In the rows, zero is written as 100.
Known rows, with every step that occurs:
N H Q: [90 107 119 97 98 116 96 100 107 109 106 88 110 97 80 95 93 111 89 107 104 86 103 114 108 76 104 85 105 104 112 104 106 115 98 101 96 100 94]
R T: [82 93 94 102 90 96 119 103 105 100 97 106 109 109 99 103 113 105 108 92 100 100 99 105 92 92 98 89 99 90 99 98 101 99 91 91 106 109 109]
N F V L Q W: [111 90 93 94 111 80 97 81 110 114 86 97 75 70 65 132 106 117 95 113 110 77 104 89 102 107 69 99 100 82 78 94 63 114 134 78 98 87 135]
L Q W: [107 100 91 113 109 93 95 116 104 93 99 93 92 92 80 102 100 104 102 116 102 90 103 92 95 108 98 81 112 111 99 113 84 106 116 109 98 94 127]
V W H F T R: [98 99 97 110 106 106 88 87 121 95 84 101 119 114 66 95 115 119 102 131 95 126 101 121 96 109 99 88 120 87 55 97 95 84 108 106 123 84 91]
V W Q H: [106 112 109 122 105 87 87 96 108 106 100 81 104 107 88 116 119 119 96 118 101 95 86 83 116 107 102 96 109 116 103 88 115 103 89 99 78 90 113]
N H R V L Q: [104 73 110 96 115 103 107 95 117 95 86 95 102 70 81 136 79 108 92 116 130 94 116 88 109 89 91 105 91 84 107 107 105 115 112 65 84 110 101]
H R V: [103 96 90 98 120 109 127 102 105 107 94 104 95 88 99 118 90 100 102 114 103 105 114 96 97 99 119 105 85 77 105 101 106 99 85 71 101 114 92]
L Q W H T R: [108 103 70 100 111 103 85 106 114 94 85 96 112 97 66 99 105 98 107 127 88 93 115 85 81 100 97 72 115 98 75 126 67 78 128 118 141 101 114]
F T R J: [78 86 84 86 111 114 105 96 104 84 95 110 113 109 88 108 102 113 118 99 84 123 106 98 85 98 102 98 109 86 63 102 84 89 123 108 113 119 107]
F V L Q H: [129 94 111 110 86 77 93 74 107 102 84 107 88 95 96 137 96 123 102 89 116 79 104 78 104 110 73 103 103 99 98 90 89 118 111 81 71 99 113]
V L: [112 94 110 94 104 93 91 90 108 103 88 85 101 92 98 117 92 96 96 92 105 101 93 92 112 103 83 110 105 90 102 97 94 103 110 85 94 91 101]
T R: [94 89 86 95 109 102 106 102 102 91 96 105 108 98 91 101 109 98 102 113 88 109 110 89 95 94 103 99 108 97 91 107 89 91 113 100 121 116 105]
W V L Q H J: [142 101 95 131 92 89 73 87 116 108 68 99 76 104 98 142 102 100 111 91 118 92 103 77 96 101 77 100 123 109 113 111 111 112 125 91 73 91 104]
V L Q W H: [125 106 104 114 100 89 72 94 113 88 83 80 95 90 85 106 96 102 106 113 112 98 84 88 96 98 70 99 118 101 96 101 77 100 118 100 103 80 115]
H Q W V: [118 125 87 101 110 110 90 97 116 127 93 78 94 102 69 101 104 99 102 104 84 84 90 117 90 96 112 90 122 98 117 113 93 100 99 95 100 90 119]
F N H: [97 86 108 79 97 107 97 79 107 106 109 93 123 103 82 86 94 106 109 111 103 100 93 104 118 75 84 100 106 121 112 106 95 114 115 118 94 101 84]
V W H: [113 117 106 105 100 101 73 93 100 89 97 90 118 99 92 97 118 110 100 119 103 106 90 108 98 97 90 111 97 97 91 94 111 101 102 99 96 84 98]
V L Q H T: [121 100 113 108 94 91 86 96 117 111 81 93 94 101 92 141 84 101 100 93 105 75 114 74 110 115 83 79 108 103 100 113 91 100 115 94 95 93 103]
H R: [110 103 109 105 106 109 114 107 109 106 92 97 94 97 94 111 92 100 98 118 96 96 108 96 98 111 112 92 90 95 100 98 99 103 96 84 107 98 104]
Q W: [103 107 93 99 109 104 103 104 101 101 96 91 94 91 87 90 100 99 103 108 93 99 98 101 101 105 106 100 109 104 103 101 88 103 109 108 97 92 104]
W V: [110 106 85 97 98 98 89 85 109 113 94 101 99 104 91 105 107 98 105 95 100 96 95 109 90 93 99 111 108 99 105 106 107 93 102 97 92 100 103]
H T R: [93 92 77 80 116 109 104 105 110 109 94 103 114 96 82 109 100 92 97 104 82 98 123 90 95 103 108 87 100 88 81 120 84 80 118 105 132 108 100]
N H W V L: [121 101 113 78 97 112 68 62 139 96 79 78 123 76 66 115 106 105 88 95 121 100 79 113 108 78 68 130 103 106 109 105 113 109 133 86 64 98 103]
T R V L Q: [100 69 82 94 123 87 99 96 109 87 91 106 106 77 89 136 98 99 99 112 111 108 116 72 98 88 88 106 109 76 94 118 87 90 120 73 109 124 118]
V W H R J: [116 131 110 108 111 115 74 94 101 80 90 84 106 106 90 109 105 114 112 137 100 119 91 107 79 103 88 118 79 87 79 81 115 107 105 80 97 93 103]
F T R: [89 76 88 93 108 109 118 101 111 98 96 108 119 98 85 108 109 108 104 101 85 110 113 96 103 102 115 85 115 92 77 113 76 86 113 109 119 109 105]
Q L: [91 97 92 97 106 105 84 94 110 109 85 90 89 91 94 101 107 104 107 99 97 102 100 90 97 117 92 103 100 98 113 99 106 107 109 104 102 89 108]
N F T: [81 83 102 98 103 106 116 94 110 116 95 110 95 93 87 112 110 115 99 102 96 91 108 111 111 98 104 81 102 90 76 102 82 97 106 105 121 95 101]
H W V: [123 112 93 91 101 108 79 80 130 99 89 89 112 93 75 108 116 101 98 100 104 103 81 112 88 93 89 113 99 107 106 112 109 95 109 91 82 104 117]
W V L Q H: [131 104 106 121 85 82 73 73 121 106 77 98 86 104 93 136 100 107 108 96 112 81 96 83 100 100 73 105 120 113 115 107 102 103 111 88 79 98 111]
W V L Q H R: [141 105 113 128 91 89 90 83 129 111 68 92 79 103 87 149 92 109 105 113 108 78 103 80 100 113 86 99 111 108 118 105 100 107 108 72 86 95 114]
F T R V L Q: [96 54 81 90 124 93 111 94 116 94 90 109 117 82 83 143 98 107 104 97 105 110 118 80 104 98 98 91 113 71 80 124 76 87 120 82 109 119 117]
F V L: [120 95 102 78 101 89 100 74 107 110 90 98 99 86 92 123 95 109 95 81 107 96 97 94 106 107 79 121 91 78 90 84 86 110 112 75 81 91 106]
W H N F V L: [134 106 108 96 88 86 89 44 113 124 86 80 101 94 81 113 114 132 111 112 109 85 91 92 96 88 62 124 92 76 75 74 78 99 114 80 119 84 84]
L Q H: [107 102 108 128 86 91 96 101 101 91 94 110 86 110 104 114 102 114 107 107 107 85 107 83 101 103 94 80 111 122 107 106 101 108 100 107 93 108 107]
T R V W Q: [87 84 70 91 142 88 99 100 106 102 107 90 123 82 76 118 124 108 92 127 99 118 102 79 103 90 110 109 102 81 87 105 106 82 101 80 104 115 122]
H Q W V L: [129 122 100 96 114 104 81 89 123 129 84 65 95 95 68 119 97 93 98 98 89 86 86 108 102 100 94 102 129 90 120 109 87 101 111 82 90 81 118]
V W Q H T R: [99 104 88 99 121 95 91 100 116 115 94 84 119 105 70 123 120 113 93 122 82 92 109 71 110 108 111 82 112 104 82 109 99 83 110 104 114 99 112]
N F V W: [100 102 95 86 113 92 100 83 99 114 99 107 97 80 71 121 128 124 89 118 103 87 108 107 106 105 90 111 81 79 72 87 95 115 116 77 93 92 117]
Q H T R J: [91 114 83 90 104 113 95 91 103 94 83 108 98 113 98 112 95 106 119 104 81 106 119 79 85 98 98 98 103 97 76 104 98 88 118 108 117 124 86]
F V L Q: [121 86 103 93 98 79 91 82 108 101 92 101 99 87 83 136 96 113 96 91 117 86 104 86 98 112 71 106 93 82 87 97 82 113 118 75 79 94 128]
H N: [121 103 105 106 93 100 103 89 106 109 105 80 110 109 92 102 106 114 113 110 99 92 102 92 96 107 100 103 103 106 99 98 98 95 104 103 109 99 91]
N H T R V L: [87 73 81 56 124 114 106 81 116 107 85 100 126 68 79 120 86 94 91 94 108 103 127 87 113 76 96 112 98 70 89 119 97 88 129 85 109 119 78]

Rows:
[139 118 112 101 89 103 74 61 137 101 70 83 102 91 87 129 110 108 101 93 106 98 78 96 105 95 75 122 112 112 118 102 108 105 113 83 67 101 104]	Q H W V L
[98 121 80 80 119 115 66 93 103 84 91 91 126 106 78 104 112 105 112 123 87 117 106 98 77 97 87 109 91 79 56 103 101 82 129 100 122 103 99]	V W H T R J
[111 107 110 122 108 77 81 80 122 131 100 77 98 132 70 102 107 120 111 140 98 106 79 98 119 109 82 85 122 124 99 86 110 102 87 106 89 78 101]	V W Q H F N
[101 118 108 123 102 101 100 93 110 101 88 87 79 121 100 116 90 118 113 125 97 105 89 80 88 103 98 97 94 107 96 75 110 102 85 90 95 105 108]	W Q H R J
[105 102 103 104 111 98 86 95 129 100 101 74 114 96 74 107 114 107 87 113 107 108 74 94 100 96 91 93 97 108 94 98 100 92 96 95 90 99 130]	H W Q
[85 103 74 75 117 113 92 99 102 95 93 102 110 107 87 107 95 95 112 107 81 112 117 90 79 99 96 98 94 80 64 108 91 82 126 101 126 120 105]	H T R J
[114 107 110 116 89 90 99 76 114 123 91 100 86 132 91 89 85 112 121 122 97 107 89 104 111 102 84 89 125 123 108 94 101 105 91 114 101 95 71]	Q H F N
[111 85 87 100 125 88 95 100 108 97 89 88 94 71 85 127 87 97 103 104 115 99 103 83 103 100 88 107 108 83 104 115 87 101 116 81 85 102 119]	R V L Q W
[131 115 101 120 85 99 74 81 129 91 83 99 98 103 78 125 119 116 105 108 110 86 88 94 88 97 85 96 110 128 111 117 112 105 110 99 72 113 123]	L Q H W V
[113 86 112 108 102 83 83 99 110 97 92 91 99 93 91 130 94 99 98 103 112 92 101 84 105 108 74 95 105 96 98 107 89 102 116 86 92 94 123]	V L Q
[106 101 106 109 97 96 106 85 107 120 100 86 93 103 84 104 117 119 108 125 98 82 108 94 101 97 93 97 98 100 89 96 93 96 111 98 129 100 93]	H N F
[107 89 102 81 104 85 102 68 108 122 86 103 85 77 83 127 105 114 92 97 108 86 102 95 109 97 71 118 89 72 80 80 81 111 117 70 102 92 106]	N F V L
[113 99 101 126 105 99 122 104 106 99 89 115 80 96 101 133 90 115 108 122 109 92 118 78 98 103 114 87 95 100 113 108 109 108 87 80 92 122 99]	L Q H R V
[114 121 98 90 107 108 72 98 108 106 95 85 125 99 84 107 109 102 97 111 97 96 101 107 99 106 96 98 90 87 81 106 107 90 106 101 108 78 93]	V W H T
[93 90 86 102 147 101 94 100 122 122 87 71 98 77 71 129 116 113 98 131 102 108 99 82 103 124 110 106 83 76 109 93 120 103 93 67 92 87 128]	H R V W Q L
[86 91 84 90 126 84 79 74 117 135 88 82 88 79 57 125 139 133 90 123 102 89 92 86 105 118 81 107 83 78 81 75 99 113 115 81 98 73 140]	N F V W Q L
[85 86 90 95 110 111 110 77 111 104 97 95 107 111 73 112 119 133 128 126 83 105 114 91 86 95 93 95 104 88 51 97 75 84 131 104 144 118 98]	H N F T R J
[115 98 97 95 94 93 115 67 105 126 102 94 94 98 75 110 117 132 107 114 102 79 108 94 93 99 88 109 87 86 77 84 83 105 111 88 117 100 97]	H N F V
[93 62 82 77 126 102 120 86 114 101 87 107 121 76 90 131 98 103 104 88 97 117 112 88 113 92 105 108 114 66 83 112 79 84 113 84 108 116 96]	F T R V L
[111 124 108 117 98 96 71 89 109 99 88 90 101 114 81 87 107 110 101 132 111 116 87 123 92 107 83 102 105 95 80 87 118 97 94 96 103 74 87]	V W H F
[109 91 116 74 100 117 90 77 125 97 104 81 135 90 66 90 106 112 102 117 109 107 80 110 116 74 77 101 98 125 109 112 97 117 122 113 81 106 95]	F N H W
[117 123 102 93 109 109 67 79 113 118 87 76 107 93 67 108 126 128 102 111 94 94 90 108 91 112 88 106 90 77 100 84 106 119 101 83 93 72 117]	F V W H Q L
[93 108 104 103 110 113 82 102 117 124 86 78 87 99 83 106 106 106 101 105 86 91 99 98 96 112 101 82 105 91 121 102 103 112 100 94 107 89 115]	H Q L
[115 102 113 138 83 86 101 85 111 112 94 95 79 114 89 120 117 134 117 133 105 67 113 77 100 99 88 79 110 121 97 103 92 104 110 104 122 108 98]	L Q H N F
[103 118 107 108 99 114 68 92 117 117 82 75 94 103 87 93 109 109 109 109 90 97 87 106 88 97 91 88 107 90 117 95 103 106 91 100 119 80 101]	W H Q L
[84 100 110 103 92 105 97 86 112 103 90 103 92 107 80 77 85 108 92 114 121 108 104 125 102 90 90 98 106 105 91 92 115 107 103 108 94 93 77]	N H F
[82 90 103 90 110 113 69 81 139 100 84 64 111 80 59 95 118 118 89 113 116 107 75 93 107 94 78 102 94 115 110 94 114 111 117 108 79 91 123]	N H W Q L
[117 94 101 107 110 87 86 106 111 97 89 82 93 84 79 121 94 99 100 109 108 92 97 83 105 113 81 93 115 101 100 109 77 106 127 92 89 87 129]	V L Q W
[128 109 96 99 105 97 71 98 120 106 80 77 104 90 75 116 88 95 102 106 104 86 98 90 97 106 77 84 111 90 84 114 74 89 126 103 112 74 111]	V L Q W H T
[105 117 100 119 86 96 83 84 112 102 87 100 88 120 95 75 91 104 106 119 110 115 89 121 85 94 82 97 110 96 85 86 107 91 87 104 117 85 74]	W H F
[114 114 76 96 106 102 91 88 111 111 89 91 94 94 79 96 106 97 108 102 93 96 91 107 92 100 103 111 117 105 107 108 96 96 112 105 91 92 110]	Q W V
[86 74 77 81 132 108 118 101 105 95 100 109 133 81 79 125 119 113 100 108 92 119 117 96 111 102 124 103 105 74 77 118 97 87 113 88 101 115 105]	F T R V W
[106 99 101 99 103 92 95 84 114 122 99 95 97 125 79 86 88 101 114 123 97 114 89 115 102 103 80 89 114 107 96 99 93 101 98 107 111 89 88]	H F N
[113 116 91 104 84 90 91 67 108 109 85 111 88 114 87 81 93 114 103 109 114 111 90 125 78 99 79 109 98 83 73 73 100 101 87 94 103 84 81]	W H F V
[103 106 94 103 116 75 87 82 114 125 102 88 99 110 59 106 110 123 87 120 113 106 89 110 96 122 88 100 95 83 67 76 109 102 92 81 79 74 123]	H F V W Q
[129 114 106 115 83 103 89 78 107 101 100 78 115 116 96 88 109 118 119 117 102 98 89 97 87 91 91 108 102 106 96 92 98 90 95 109 120 92 77]	W H N
[117 130 117 109 105 111 72 102 107 104 102 76 118 106 82 103 117 112 94 124 93 96 88 115 98 93 99 90 104 92 100 100 109 104 89 89 104 83 104]	V W H Q
[83 87 76 93 140 92 79 93 113 118 94 74 105 80 78 120 122 114 99 112 107 113 91 81 106 114 98 115 92 80 108 93 123 99 98 84 84 89 126]	R V W Q L
[87 82 70 85 122 100 117 96 98 93 98 113 109 84 97 105 106 99 105 108 98 114 116 89 94 81 111 111 105 80 94 111 98 85 104 89 118 131 94]	T R V
[120 110 124 124 97 97 89 94 112 86 75 93 75 106 100 142 81 115 115 119 109 96 104 75 91 115 76 99 96 103 97 87 100 115 114 73 86 108 113]	V L Q H R J
